Known rows, with every way that one mark hangs from another:
k_137{k_160{k_607 k_646 k_876{k_455} k_990} k_939{k_256}}: [-3.279 -0.664  1.238  2.291 -1.629 -2.049  1.457 -1.189 -3.691  0.953
  3.865  3.593 -2.195  0.722  1.545  1.212 -6.677 -0.058 -2.581  0.518
  0.526]
k_876{k_160{k_137 k_256 k_607} k_455}: [-1.224 -4.328 -0.952  1.592 -2.436 -0.252  1.270 -0.525 -3.161  1.654
  2.746  0.093 -2.419 -2.618  0.312  0.671 -4.991  0.274 -2.411  1.081
  2.585]
k_607{k_160{k_137 k_646 k_876{k_455}}}: [-2.011 -1.822  0.502  3.624 -2.205 -0.503 -0.381 -0.341 -2.050 -0.033
  0.963  2.796 -1.738 -0.500  0.703  2.295 -4.837  0.518 -4.846  0.506
  0.700]
k_876{k_160{k_137 k_256{k_939} k_607 k_646} k_455}: [-2.021 -4.620  0.304  3.915 -4.441 -0.669  0.200 -1.370 -3.237  0.729
  2.717  2.073 -3.122 -1.163  0.658  0.842 -5.612 -0.314 -2.712  1.307
  2.279]
k_137{k_160{k_256 k_607 k_646 k_876}}: [-0.230 -2.286 -0.020  3.624 -4.276 -1.967  0.418 -2.551 -1.769  0.801
  2.933  2.819 -0.843 -1.111  1.595  1.530 -4.268  0.469 -3.349 -0.286
 -1.230]
k_137{k_160{k_256{k_939} k_607 k_646 k_876{k_455} k_990}}: [-2.641 -2.607  0.235  4.784 -4.852 -1.003  0.882 -2.411 -3.398  0.632
  3.373  4.547 -2.222  0.094  1.412  1.134 -6.486 -1.070 -2.761 -0.046
 -0.799]
k_990{k_160{k_256{k_939} k_607 k_876}}: [-0.836 -1.339  0.535  2.227 -3.795 -1.044  1.005 -3.155 -2.128 -0.512
  1.159  3.423 -0.952 -0.092  1.764  2.993 -3.345 -1.483 -0.462  0.661
  0.154]
k_876{k_160{k_256 k_646 k_990} k_455}: [-1.679 -2.455 -0.572  2.107 -2.942 -0.117 -0.372 -0.667 -2.951  1.555
  1.578  1.331 -3.117 -0.180  0.312 -0.963 -4.433  0.418 -0.405 -0.276
  0.585]
k_256{k_939{k_137}}: [-1.304  0.386  1.361  0.646 -0.390 -0.030  0.427 -0.576  0.122 -0.361
 -0.591  0.256  0.177  1.403  0.396  0.517 -0.811 -1.287  0.475  1.369
  1.204]
k_876{k_160{k_137{k_939} k_256 k_607 k_646 k_990} k_455}: [-2.381 -3.999 -0.137  3.873 -3.727 -0.729  0.819 -1.136 -4.721  1.206
  5.039  2.238 -2.490 -0.386 -0.161  1.538 -7.295 -0.598 -1.348  0.267
  1.260]
k_990{k_160{k_137{k_939{k_256}} k_876}}: [-1.245  0.668  1.564  0.500 -0.337 -1.395  1.265 -1.617 -2.237 -0.100
  1.309  1.616 -1.702  1.439  0.648  2.906 -3.737 -0.776 -0.748  1.295
  2.089]
k_255{k_455}: [-0.440 -0.392  0.700  0.470  0.052  1.144  0.232  1.102 -1.298 -0.314
 -0.048  0.039 -1.011  0.383  0.390  0.073  0.584  0.009  0.059 -0.602
 -0.040]
k_160{k_256 k_607 k_646}: [-0.161 -2.178 -0.376  2.738 -4.245 -1.506 -0.489 -1.254 -1.662  0.522
  1.887  1.045  0.339 -0.643  0.824  0.818 -2.532  0.474 -1.329 -0.515
 -0.636]
k_607{k_160{k_256 k_646}}: [ 0.006 -0.765  0.691  2.549 -3.081 -1.704 -1.272 -1.433 -1.275 -0.098
  0.622  1.100 -0.554  0.083  1.194  0.138 -2.411 -0.161 -2.360 -0.097
 -0.973]
k_256{k_160}: [-1.130 -0.293  0.293  0.475 -0.179 -0.446  0.507 -1.247  0.425  0.728
 -0.760  0.700 -1.102 -0.537 -0.045  0.136 -1.139 -0.371 -0.081  0.762
 -0.415]
k_876{k_160{k_137{k_939} k_607 k_990} k_455}: [-2.479 -3.045 -0.209  1.740 -0.516  0.149  1.957 -0.173 -3.761  0.793
  4.358  1.651 -2.168 -0.877 -0.433  1.848 -6.074 -0.861 -0.399  0.950
  1.917]
k_876{k_160{k_607 k_646} k_455}: [-1.653 -2.940  0.022  1.137 -1.539 -0.519  0.147 -0.162 -2.201  1.030
  1.583  1.677 -2.674 -1.667  1.231  0.298 -3.575  1.395 -1.498  0.527
  1.737]
k_256{k_160{k_137 k_607 k_646 k_876 k_990} k_939}: [-3.507 -2.924 -0.190  6.874 -5.276 -1.482  0.998 -3.002 -1.518  0.293
  1.960  4.840 -1.096 -0.331  0.126  4.169 -6.831 -1.049 -1.402  1.072
 -1.112]
k_939{k_256}: [-0.649  0.733  0.452 -0.780  0.099 -1.385  0.107  0.119 -0.307  0.524
 -0.620 -0.926 -0.455  0.301  0.709 -0.624 -0.590  0.456 -0.330  0.931
  1.263]
k_256{k_939}: [-0.669  0.163  0.911  0.819 -0.449  0.095 -0.091 -0.516  0.158 -0.949
 -0.189  1.033 -0.333  0.736  0.204 -0.025  0.003 -1.229  0.306  0.685
  0.201]
k_876{k_455}: [-1.117 -0.476  0.050 -0.665  0.618  0.835  0.206  0.887 -0.993  0.358
 -0.054  0.242 -1.206 -0.065 -0.026 -0.720 -0.734  0.192 -0.941 -0.002
  1.123]
k_607{k_160{k_137{k_939} k_256 k_646 k_876{k_455} k_990}}: [-2.633 -1.636  0.664  4.970 -3.622 -0.761 -0.006 -1.321 -4.064 -0.095
  3.453  3.708 -1.514  0.957  0.145  2.583 -7.125 -1.409 -3.834 -0.112
 -0.328]

Rows:
[-2.368 -1.957  0.488  3.664 -3.465 -1.107  1.130 -2.039 -4.085  0.813
  4.971  4.230 -1.823  0.366  1.044  1.428 -6.708 -0.920 -2.788 -0.615
 -0.941]
k_137{k_160{k_256 k_607 k_646 k_876{k_455} k_990} k_939}
[-1.704 -0.785  0.220  4.672 -2.669 -0.451  0.024 -1.031 -1.976 -0.330
  3.107  3.220 -0.110  1.608 -0.822  3.149 -4.629 -0.813 -0.938 -0.501
 -0.933]
k_160{k_137{k_939} k_646 k_876 k_990}
[-3.591 -1.166 -0.208  3.425 -2.477 -0.146  0.341 -1.281 -1.537  1.308
  0.131  3.812 -2.498  0.094  0.163  1.300 -4.926  0.285 -1.347 -0.008
 -0.797]
k_256{k_160{k_646 k_876{k_455} k_990}}
[-2.724 -3.078 -0.412  5.173 -4.755 -0.618  0.793 -1.100 -4.375  0.599
  4.726  3.690 -0.700  0.240 -0.190  3.170 -7.196 -0.820 -2.761 -0.524
  0.112]
k_160{k_137{k_939} k_256 k_607 k_646 k_876{k_455} k_990}
[-1.432 -2.706  0.998  2.042 -2.084 -0.106 -0.158 -0.651 -3.291  0.819
  3.148  1.271 -3.383  0.238 -0.298  0.026 -4.527 -0.340 -2.297  0.566
  2.074]
k_876{k_160{k_137{k_939} k_256 k_646} k_455}
[-1.651 -3.077 -0.112  4.004 -3.493 -1.671  0.489 -1.836 -0.935  1.137
  1.568  1.769 -0.844 -1.293 -0.039  2.348 -4.472  0.421 -1.758  0.775
 -0.190]
k_256{k_160{k_137 k_607 k_646}}
[-2.020  0.129  1.484  3.252 -1.734 -2.516 -0.133 -0.991 -2.617 -0.193
  2.406  1.410 -0.737  1.773  0.422  1.518 -5.623 -0.972 -1.545  1.086
  0.240]
k_607{k_160{k_137{k_939{k_256}} k_646 k_990}}
[-2.324 -3.116 -0.719  2.173 -2.269 -0.491  0.438 -0.276 -2.970  1.396
  2.318  2.155 -2.421 -1.154  0.723  0.700 -5.173  0.994 -0.265  0.173
  0.822]
k_876{k_160{k_607 k_646 k_990} k_455}
[-3.875 -3.541 -1.008  5.485 -4.203 -0.808  1.244 -1.540 -2.647  1.626
  2.228  3.955 -1.914 -1.270 -0.147  3.492 -7.596  0.361 -2.635  0.419
 -0.131]
k_256{k_160{k_137 k_607 k_646 k_876{k_455} k_990}}
[-2.535 -4.262 -0.778  3.465 -3.507 -0.069  1.528 -1.216 -3.769  0.912
  3.304  1.665 -2.603 -1.284  0.077  1.062 -6.490 -1.444 -0.976  1.325
  1.846]
k_876{k_160{k_137 k_256{k_939} k_607 k_990} k_455}
[-1.884 -0.706  0.376  1.153 -0.795 -1.678  1.001 -1.058 -0.281  1.440
 -0.502 -0.561 -1.671 -0.486 -0.135  0.503 -3.215 -0.005 -1.313  2.042
  1.469]
k_939{k_256{k_160{k_137}}}
[-2.196 -3.586 -0.465  2.354 -2.186 -0.158  1.804 -0.755 -4.459  1.180
  4.870  1.304 -2.124 -1.008 -0.392  1.419 -6.643 -1.315 -0.944  0.674
  1.731]
k_876{k_160{k_137{k_939} k_256 k_607 k_990} k_455}
[-2.460 -3.064 -0.419  2.102 -2.893 -0.098  1.249 -1.273 -3.351  0.745
  2.375  1.954 -2.506 -1.107  0.798  0.050 -5.053 -1.355 -0.094  0.981
  1.265]
k_876{k_160{k_256{k_939} k_607 k_990} k_455}
[-1.194 -2.835 -1.239  4.649 -3.950 -1.186  0.348 -0.735 -2.009  0.739
  3.007  1.537  0.502 -0.253 -0.509  2.539 -4.962  0.281 -0.522 -0.435
 -0.740]
k_160{k_137 k_607 k_646 k_990}
[-2.034 -2.192  1.055  3.617 -2.536 -1.576  0.686 -2.015 -1.503  0.387
  2.864  2.514 -0.801 -0.187 -0.250  2.635 -4.666 -0.628 -1.456  0.834
 -0.151]
k_256{k_160{k_137{k_939} k_607 k_646}}
[-2.967 -2.289  0.379  6.157 -4.983 -0.651 -0.281 -1.747 -3.310 -0.291
  1.862  3.965 -1.980  0.653  0.640  2.196 -6.977 -1.536 -3.909  0.536
 -0.169]
k_607{k_160{k_137 k_256{k_939} k_646 k_876{k_455} k_990}}
[ 0.230 -2.302  0.169  2.558 -3.657 -1.995  0.233 -2.092 -1.735  1.007
  3.025  1.329 -0.806 -0.756  1.217  0.046 -3.467  0.287 -2.178 -0.285
 -1.028]
k_137{k_160{k_256 k_607 k_646}}
[-3.774 -1.728  0.329  3.828 -3.051 -1.574  1.003 -0.325 -3.962  0.657
  3.606  3.046 -1.105  0.602  0.430  2.925 -7.155  0.033 -2.707  0.574
  1.531]
k_160{k_137{k_939{k_256}} k_607 k_646 k_876{k_455} k_990}
[-1.025 -1.432 -0.105  4.452 -2.774 -1.289 -0.427 -0.907 -1.674  0.072
  1.781  1.551 -0.315  0.411 -0.127  1.837 -4.890 -0.274 -1.566  0.061
 -1.069]
k_607{k_160{k_137 k_646 k_990}}
[-2.949 -1.437  1.566  3.283 -3.220 -1.726  0.610 -2.501 -0.348  0.576
  0.115  2.386 -0.620  0.296  1.121  1.912 -3.916 -0.767 -0.399  1.830
  0.407]
k_256{k_160{k_607 k_646} k_939{k_137}}
[-3.184 -0.273  1.628  2.443 -2.392 -2.884  0.656 -2.381 -1.445  0.459
  1.281  3.409 -1.205 -0.146  1.580  2.610 -4.530  0.060 -1.983  1.497
  0.274]
k_137{k_939{k_256{k_160{k_607 k_646 k_876}}}}
[-0.356 -1.832 -1.422  3.103 -3.127 -0.280  0.513 -0.758 -1.856  0.906
  2.083 -0.128  0.140  0.222 -1.152  0.878 -3.633 -0.917 -0.217 -0.300
 -0.496]
k_160{k_137 k_256 k_990}
[-4.270 -2.725  0.181  5.006 -3.257 -0.730  1.466 -1.736 -3.265  0.949
  3.535  4.649 -1.790 -0.180 -0.320  3.784 -7.783 -0.781 -2.288  0.476
 -0.085]
k_256{k_160{k_137{k_939} k_607 k_646 k_876{k_455} k_990}}
[-2.192 -2.697 -1.230  3.600 -2.524 -1.091  1.837 -1.673 -1.398  1.338
  2.159  1.366 -0.334 -1.418 -0.688  2.669 -5.434 -0.717 -0.107  0.784
 -0.619]
k_256{k_160{k_137 k_607 k_990}}
[-1.626  0.311  0.520  1.299 -0.295 -1.190  0.975 -0.114 -1.969  0.328
  2.293 -0.015 -0.200  1.644 -0.739  0.892 -3.699 -1.218  0.273  0.896
  1.042]
k_160{k_137{k_939{k_256}} k_990}
